Every row comes from one small tree of marks. Brackets hold a mark, then the marks that hang from it, in the order of their numbers. Every link used is in the known rows. Which tree was each row made from?
Known rows:
{k_605 {k_853 {k_744 k_479}}}: [-0.66  1.98  1.16  3.04  1.85  0.36  3.04  2.60 -0.81 -0.64  0.78 -0.47
 -0.76  0.80 -0.44]
{k_6 {k_302 {k_605 {k_853 k_744}}}}: [-1.36  0.49  3.34  2.12 -1.38 -0.54  2.43  1.71  1.36  0.01 -1.08 -0.46
 -0.37  1.89 -0.17]
{k_853 k_6}: [-1.65  3.14  3.26  3.08  1.01  0.11 -0.82  3.58 -0.07  0.12  0.52  2.48
 -0.57  1.08 -4.11]
{k_853 {k_744 k_479}}: [-1.52  3.42  3.13  4.94  2.33  0.85  2.35  3.42 -0.10  0.94  0.11  0.16
 -0.70 -0.02 -1.68]
{k_404 {k_744 {k_302 k_6} k_479 k_853}}: [ 1.42  1.16 -1.02  0.25  3.84  0.52  3.66 -1.16 -0.91 -0.67 -0.94 -1.71
  2.73  0.03  5.47]
{k_605 {k_853 {k_744 {k_302 k_6} k_479}}}: [ 1.35  0.48  0.20  0.51  2.68 -0.48  6.05  0.10 -2.25 -1.08 -0.44 -1.29
 -0.49 -2.15  3.27]
{k_605 k_853}: [-0.83  1.18  1.27  1.71  1.52 -0.91  0.41  2.72 -0.91 -0.53  0.60  0.98
  0.48  3.69 -0.68]
{k_420 {k_6 k_302}}: [-2.85  1.05  1.95  2.69  1.75  0.70  0.55  1.96  3.24  0.70 -0.72  0.99
 -1.64  1.97 -5.24]
{k_6 {k_302 {k_605 k_853} {k_744 k_479}}}: [-0.94  0.50  1.45  2.95 -2.06 -3.39 -0.15 -0.38  2.74 -1.56 -1.64 -3.28
  1.39  6.26  3.35]
{k_404 {k_744 {k_302 k_6 k_605} k_479 k_853}}: [ 1.12  1.66 -0.07  1.20  2.50 -0.84  4.50 -2.67 -0.25 -0.79 -1.60 -2.97
  3.88 -0.07  8.42]
{k_404 {k_744 k_302 k_479 k_853}}: [-0.18  0.57 -1.38  0.19  2.78  1.70  2.20  0.37 -2.29  0.38 -0.89 -0.83
  1.83  1.38  2.16]
{k_6 k_302}: [-1.60  0.67  2.67  2.63  0.56  0.21 -1.35  3.61  1.98  0.93 -1.28  1.06
 -0.19  3.79 -3.21]
{k_853 k_6 {k_744 k_302 k_479}}: [-1.17  2.33  1.72  1.90  1.29  1.48  2.95  2.61 -2.48  0.51 -0.44  1.04
 -2.63 -3.69 -3.32]
{k_853 {k_744 {k_302 k_605}}}: [-1.41  2.04  4.05  2.87  1.13 -0.71  2.98  1.60 -2.67  1.57 -1.71  0.18
 -0.22 -1.19  0.81]
{k_302 k_605}: [-2.02  3.30  3.82  4.61  0.88 -1.87 -0.06  2.07  0.93  0.49 -0.73  0.18
  1.58  2.92  1.18]
{k_744 k_853}: [-1.22  3.29  1.21  1.78  3.61 -0.53  1.57  2.77  0.26 -0.25 -0.42  0.37
  1.74  2.92 -0.32]

Write each row's tree:
[ 0.12 -0.01 -0.26  0.17 -1.86  0.37  1.56 -1.30 -2.35 -0.98 -0.24 -0.19
  0.43  0.10  2.42]	{k_404 {k_744 {k_302 {k_605 {k_853 k_6}}} k_479}}
[-2.09  2.64  1.25  1.08 -0.61 -0.78  1.55  0.91  3.52 -0.92 -1.64 -0.05
  0.85  1.43 -1.33]	{k_744 {k_853 {k_6 {k_302 k_605}}}}
[ 0.07  2.75  2.75  3.79  2.16 -1.68  5.69 -0.71 -0.34  0.08 -1.66 -2.21
  0.52 -3.02  5.22]	{k_853 {k_744 {k_302 k_6 k_605} k_479}}
[-1.07  1.61  2.44  1.84  1.14 -1.67 -0.39  1.77  2.05 -0.03 -1.74 -0.96
  1.48  5.50 -0.25]	{k_6 {k_302 {k_744 k_853}}}
[ 0.90  0.53  1.03  0.03  0.79 -3.43  3.80 -1.03 -1.16 -1.39 -1.40 -1.22
  1.79  0.81  6.09]	{k_744 {k_302 k_6 {k_605 k_853}}}
[-1.98  2.29  5.30  4.05 -2.89 -2.40 -1.96  1.22  2.78 -0.06 -1.55  0.13
 -0.05  3.71 -0.94]	{k_853 {k_6 {k_302 k_605 k_744}}}
[-0.11  1.23 -1.20 -0.42  1.78  2.14  1.96  0.29 -2.41 -0.52 -0.29  0.16
  0.82 -0.78 -0.16]	{k_404 {k_744 k_302 k_479 {k_853 k_6}}}
[-1.49  2.04  2.68  3.58 -1.18 -0.75 -1.90  1.91  2.61 -0.50 -0.85 -0.02
 -0.86  3.34 -2.82]	{k_853 {k_6 {k_302 {k_744 k_479}}}}
[-1.03  0.70  0.74  1.50 -0.94  1.59  2.73  2.16  1.28 -1.02  0.18  0.30
 -2.89 -0.70 -4.38]	{k_605 {k_853 {k_6 k_302} {k_744 k_479}}}
[-0.82  1.26 -0.43  0.81  0.27  2.74  0.46  1.00  2.59 -0.27 -0.58  0.02
  0.38  1.52 -2.30]	{k_404 {k_744 k_479 {k_853 {k_6 k_302}}}}
[ 0.70  1.89  3.67  2.04  3.17 -0.06  4.01  1.76 -2.33  1.26 -0.82  0.59
 -0.58 -2.43  1.04]	{k_853 {k_744 {k_302 k_6}}}
[-1.76  2.53  1.24  3.23  0.20 -3.39  1.04 -0.61  4.02 -1.06 -2.49 -3.56
  2.31  5.30  3.74]	{k_6 {k_302 k_605 {k_744 k_479 k_853}}}
[-0.45  0.35  0.25  0.16  0.26 -2.57  2.22  0.27 -2.56 -0.59 -1.32 -0.37
  1.28  2.05  2.71]	{k_744 {k_302 {k_605 k_853}}}
[-1.34  2.50  2.01  3.43  1.31 -0.70  3.81  1.06 -1.32  1.03 -1.67 -1.39
 -0.07 -1.71  1.82]	{k_853 {k_744 {k_302 k_605} k_479}}
[-0.72  1.08 -1.17  0.19 -0.91 -1.81  2.95 -0.66 -1.49 -2.16 -0.74 -0.65
 -0.02 -0.45  1.30]	{k_744 {k_302 {k_605 {k_853 k_6}}} k_479}
[-1.60  3.14  2.39  2.76  0.10  0.08  4.08  0.72 -1.70  0.17 -0.93 -0.22
 -1.24 -3.75 -0.41]	{k_853 k_6 {k_744 {k_302 k_605} k_479}}
[-1.59  5.14  2.04  3.69  0.63 -2.98  1.65 -0.36  1.91 -1.78 -0.56 -2.02
  2.07  2.71  2.72]	{k_302 k_605 {k_744 k_479 {k_853 k_6}}}
[-2.28  2.86 -0.36  1.81 -0.47 -0.86  2.33 -0.04  4.28 -1.72 -1.72 -1.47
  0.95  1.15 -0.61]	{k_744 k_479 {k_853 {k_6 {k_302 k_605}}}}
